Known rows, with every step that occurs
sepiz > nusepep > negi > naru > sonug > liso: [ 2.10  1.28  1.07 -0.82  2.19  1.27 -1.94 -0.65  1.33  0.16 -0.94  0.73
  0.42 -4.81  0.75  1.51  4.34 -1.38 -3.97  0.35  0.84]
nusepep > negi > liso: [-0.66 -0.10  0.46  0.97  5.04  0.33 -0.64 -2.74  0.56 -1.03 -1.41  2.56
 -3.41 -1.25  2.39 -1.65  0.09 -2.64 -3.42  0.26  4.83]
sepiz > nusepep > ninu > naru > sonug > liso > negi: [ 1.26  0.15 -0.21 -4.11  0.96 -0.44 -5.12 -0.11 -2.36  4.01 -0.08 -0.44
  4.35 -1.03  0.54  2.30  4.13  1.58 -0.30  2.31 -2.87]
negi > naru: [-0.42  1.84  3.15  0.69  3.11 -0.19  1.55 -1.57  2.06 -0.94 -1.78  3.10
 -0.58  0.65  4.00  1.09  3.92 -3.08 -1.86  0.99  0.40]
naru > sonug > liso > negi: [ 1.99  0.50 -2.35 -2.73 -0.53 -0.54 -3.44  1.16 -0.55  3.07  2.04  2.42
  4.71 -3.72  1.52  2.36 -0.88  0.72 -3.76  0.61  0.83]
nusepep > ninu > liso > negi > naru: [ 0.19 -0.46  0.91  2.68  4.10 -0.52 -1.52 -3.14  0.44  1.01 -1.50  2.14
 -0.32  3.47  2.88  1.13  3.24  0.46 -0.43  3.95 -2.18]
nusepep > negi > nepe > ninu > naru: [-4.31 -2.50  0.53  0.68  4.26  0.43  2.92 -5.34  1.75 -2.26 -1.43 -1.21
 -1.77 -0.68  1.55 -2.60  2.01  0.10 -1.13  5.04  0.05]
nepe > ninu > naru > sonug > liso: [-1.56 -2.86 -2.06 -2.69  1.60  1.66  1.40 -2.20 -1.12  0.80  1.27 -0.31
  5.23 -2.90  0.27  1.54  1.35 -0.52 -2.96  1.23 -2.08]
ninu > liso: [-0.33 -1.95  0.99  0.37  2.31  0.75  1.08 -0.22  1.27 -0.78 -1.29  4.69
 -0.06  0.00  1.40  2.12  0.92 -0.49  1.38  1.20  4.95]
ninu > nepe: [-1.05  0.36  1.86 -1.16 -0.37 -1.43  0.70 -0.39  1.31  0.26  0.47  2.34
 -2.12  0.11  2.01  1.06  1.37 -0.95  0.61  0.44  4.86]
nepe > ninu > liso: [-1.68 -4.81 -0.54  1.33  2.50  1.78  3.17 -3.88  0.39 -1.96 -0.43  2.11
  2.29  0.86  1.68  0.55  0.12  0.41  0.00  0.91  2.43]
sepiz > nusepep > negi > liso > sonug: [ 0.21  3.94  2.98 -0.26  1.67  0.36 -0.64 -0.28  1.15 -2.24 -1.28  3.26
 -2.07 -3.89  3.04 -0.24  2.17  0.86 -1.76 -1.03  5.25]
ninu > nepe > negi > liso: [-1.18 -3.33  0.25  1.14 -1.25  0.58  1.11 -3.26  1.38 -2.10 -1.18  2.59
 -0.86  2.17  2.00  0.93 -0.15  1.94 -0.22 -2.80  2.45]
sepiz > nusepep > ninu > liso > negi: [ 1.14 -1.83  1.24 -0.01  1.95 -0.34 -3.29 -1.87 -0.78  1.26 -1.88  2.03
  1.42  2.78  1.82  1.45  2.88  2.50  2.63  2.04  1.67]
nepe > negi > naru > sonug: [ 0.60  1.39 -0.80  2.05 -1.37  1.07  0.22 -2.22  1.64  1.07 -0.77  2.24
  1.95 -2.19  3.93  1.61 -0.77 -1.08 -3.07 -1.80 -0.88]
ninu > nepe > negi > liso > sonug: [-1.14  0.89  0.68  0.83 -3.44  0.23  1.53 -0.99  1.79 -1.14  0.97  3.28
 -0.70 -1.01  2.50  1.57 -0.85  3.87 -0.75 -3.44  3.07]
naru > sonug: [ 0.38  3.76 -0.31 -1.15 -1.00 -0.66 -1.39  0.18 -0.03  2.71  0.61  2.93
  0.35 -4.17  3.75  1.18 -1.84 -2.95 -1.92 -0.71  4.26]
sonug > liso: [ 0.46 -2.38  0.25 -2.80  2.66  0.41  0.16  0.16  0.54  2.53  1.01  2.06
  1.74 -1.25  0.14  1.77  2.20 -1.04 -2.36 -0.86  3.58]
naru > sonug > liso: [ 1.19  0.62 -1.37 -2.80 -0.22  0.20 -1.51  0.89 -0.31  3.98  1.94  2.14
  2.18 -4.75  0.93  2.18 -0.38 -1.69 -3.38 -1.60  3.42]
nepe > negi > naru: [-0.14 -1.45  0.86  2.13  1.55  1.18  1.97 -3.10  2.38 -0.37 -1.63  2.29
  1.70  1.32  3.01  1.11  1.72 -0.43 -2.01 -1.17 -0.68]
nusepep > ninu > naru > sonug: [-1.22  3.33 -0.27 -1.58  1.46 -1.16 -2.42 -1.31 -1.92  5.82  0.31  0.24
 -1.25 -1.93  2.55  0.33  0.48 -3.79 -0.71  1.72  0.80]
sonug > liso > negi: [ 1.15 -2.56 -0.74 -2.65  2.38 -0.33 -1.86  0.43  0.20  1.64  1.17  2.45
  4.35 -0.36  0.74  1.77  1.73  1.27 -2.72  1.23  1.01]
naru > ninu: [-1.14  0.89  0.01  1.39  1.54 -0.20  1.43 -2.40  0.07  4.67 -0.59  1.59
 -0.46 -0.52  3.09 -0.78 -1.33 -0.47 -1.12 -0.75  2.21]

Rows
[ 0.65  1.10 -1.16 -2.29 -2.24 -1.18 -2.80  0.18  1.39  2.14  1.04  2.34
  2.30 -3.75  2.09  2.06 -0.06  2.69 -2.63  1.51  0.29] -> naru > sonug > liso > negi > nepe
[ 0.79 -1.81 -1.16  0.24 -2.77  1.03  0.32 -1.33  2.10  1.20  1.16  0.68
  1.80 -1.94  0.23  3.36  1.16  1.70 -2.94 -2.06 -1.32] -> ninu > nepe > negi > naru > sonug > liso
[-0.48 -1.86 -2.88 -1.19 -1.86 -0.36 -0.65 -3.58  0.49  1.10  1.66 -0.18
  4.77 -2.92  2.17  0.48 -0.75  3.50 -3.94  1.39 -2.19] -> naru > sonug > liso > negi > nepe > ninu
[-0.26  1.71  2.47  3.38  4.18  0.66  0.80 -4.07  1.57  0.63 -3.50  0.04
 -2.12 -0.70  3.03 -1.51  3.15 -0.11 -1.58  1.09 -0.23] -> sepiz > nusepep > negi > naru > ninu
[-0.71 -3.09 -3.13 -2.71  1.46  1.11 -0.57 -1.98 -1.48 -0.06  1.34 -0.04
  7.71 -1.84  1.02  1.60  0.83  1.82 -3.40  3.22 -4.57] -> nepe > ninu > naru > sonug > liso > negi
[ 0.34 -1.58 -0.91  0.75  2.92 -0.84 -2.79 -2.04 -0.95  3.27 -0.03  2.03
  0.19  2.17  1.74  0.73  0.18  0.99  0.48  2.90  1.80] -> nusepep > ninu > liso > negi
[-1.08  1.64  1.38  3.01  0.44 -1.64  0.91 -3.04  1.67  0.19 -1.44  1.44
 -0.47  2.47  3.97  0.37  1.74  2.64 -0.80  3.06 -3.90] -> liso > negi > naru > ninu > nepe
[ 0.30 -0.96 -0.32  1.61  3.31  0.31  0.72 -2.60  1.01  2.53 -0.65  1.11
  3.21  1.17  2.10  0.93  2.74  2.44 -3.81  1.62 -5.07] -> sonug > liso > negi > naru > ninu
[-0.81 -3.02 -0.28  0.14 -1.92 -0.07  0.92 -1.71  1.60  0.80  0.67  1.52
  0.05  0.79  1.21  1.00 -0.80  1.72  0.44 -1.78  3.66] -> ninu > nepe > negi
[-0.29  3.30  2.59  4.61  2.43  1.48  2.16 -1.43  2.68 -0.47 -2.44  2.58
 -2.00 -2.93  2.03  0.58  2.58  3.71  0.08  1.64  0.91] -> sepiz > nusepep > negi > naru > ninu > liso > sonug
[-2.90 -2.28 -0.73 -2.24 -0.11  0.94  2.14 -3.24  0.72 -0.14  0.25 -0.53
  2.89 -2.79  0.86  1.15  2.23  1.09 -1.86  2.06 -2.58] -> negi > nepe > ninu > naru > sonug > liso
[-0.96  0.29 -0.20  5.74 -0.51  2.20  4.26 -2.44  2.67  1.70 -0.93  3.22
  1.32 -0.81  2.38  1.78 -1.09  5.22 -0.45 -1.18 -1.67] -> nepe > negi > naru > ninu > liso > sonug
[ 0.45 -0.20 -1.60 -3.55  1.10 -0.04 -2.58  1.88 -0.59  1.11  0.52  2.48
  5.47 -2.63  0.78  3.13  1.71  0.70 -2.05  3.55 -2.04] -> ninu > naru > sonug > liso > negi
[-2.88 -2.66 -2.24 -0.96  2.22  0.97  0.95 -3.94  0.87  0.56  0.78 -2.03
  0.44 -4.70 -0.54 -0.98  0.93  0.82 -3.60  3.56 -0.95] -> nusepep > negi > nepe > ninu > naru > sonug > liso
[-2.75 -5.47 -0.22 -1.94  2.50  0.31  1.95 -3.67  1.09 -2.40 -0.55 -0.23
  5.04  1.67  0.70  0.74  4.31  4.20 -1.27  4.89 -4.97] -> sonug > liso > negi > nepe > ninu > naru
[-1.99 -2.05  1.60  0.53  1.72  0.51  1.47 -5.86  1.95 -2.36 -1.89 -1.35
 -1.04 -1.19  2.38 -2.52  2.32  1.48 -0.64  1.46  2.93] -> sepiz > nusepep > negi > nepe > ninu
[-1.22  2.50  0.22  2.58 -0.05  0.58  2.61  0.12  1.09  3.42  0.41  4.06
 -0.30 -2.82  2.31  1.24 -1.85  3.37  0.63 -0.07  3.51] -> naru > ninu > liso > sonug
[-0.86  4.44  2.25 -0.49  0.33 -0.29  1.02  0.23  1.05 -0.69  0.02  4.83
 -1.10 -2.38  4.23  1.00  0.71 -0.33 -2.17 -1.70  3.83] -> negi > liso > sonug
[ 0.00 -0.73 -1.56  3.09  0.63  1.26  0.68 -3.96  0.60 -3.82 -1.02  2.61
  4.54 -0.39  4.08  1.69  0.26  1.56 -2.36  3.57 -4.27] -> nepe > ninu > liso > negi > naru > sonug
[-0.38  1.94  0.83  3.23  2.59 -0.66  0.61 -3.28  1.19  1.24 -1.97  2.11
  1.56  1.73  4.81 -0.05  1.20  1.29 -2.44  2.48 -4.39] -> liso > negi > naru > ninu
[-0.09 -2.04  0.36 -2.06  0.62 -1.06 -0.90 -0.63  2.12  0.74  0.09  2.38
  1.98 -0.25  1.32  1.45  2.55  3.03 -1.56  2.31  0.51] -> sonug > liso > negi > nepe
[-1.91 -3.04 -1.03  3.74 -1.39  0.84  2.08 -5.19  0.70  1.16 -1.58  1.19
 -1.25  2.39  2.27 -0.40 -2.30  3.74 -0.38 -3.51  0.27] -> naru > ninu > nepe > negi > liso
[ 1.23  4.70  0.42  0.58  0.02 -0.97 -2.07 -0.63  1.00 -0.61 -0.80  3.42
  2.34 -1.99  5.43  1.84  0.77 -1.40 -3.28  2.57 -2.28] -> liso > negi > naru > sonug
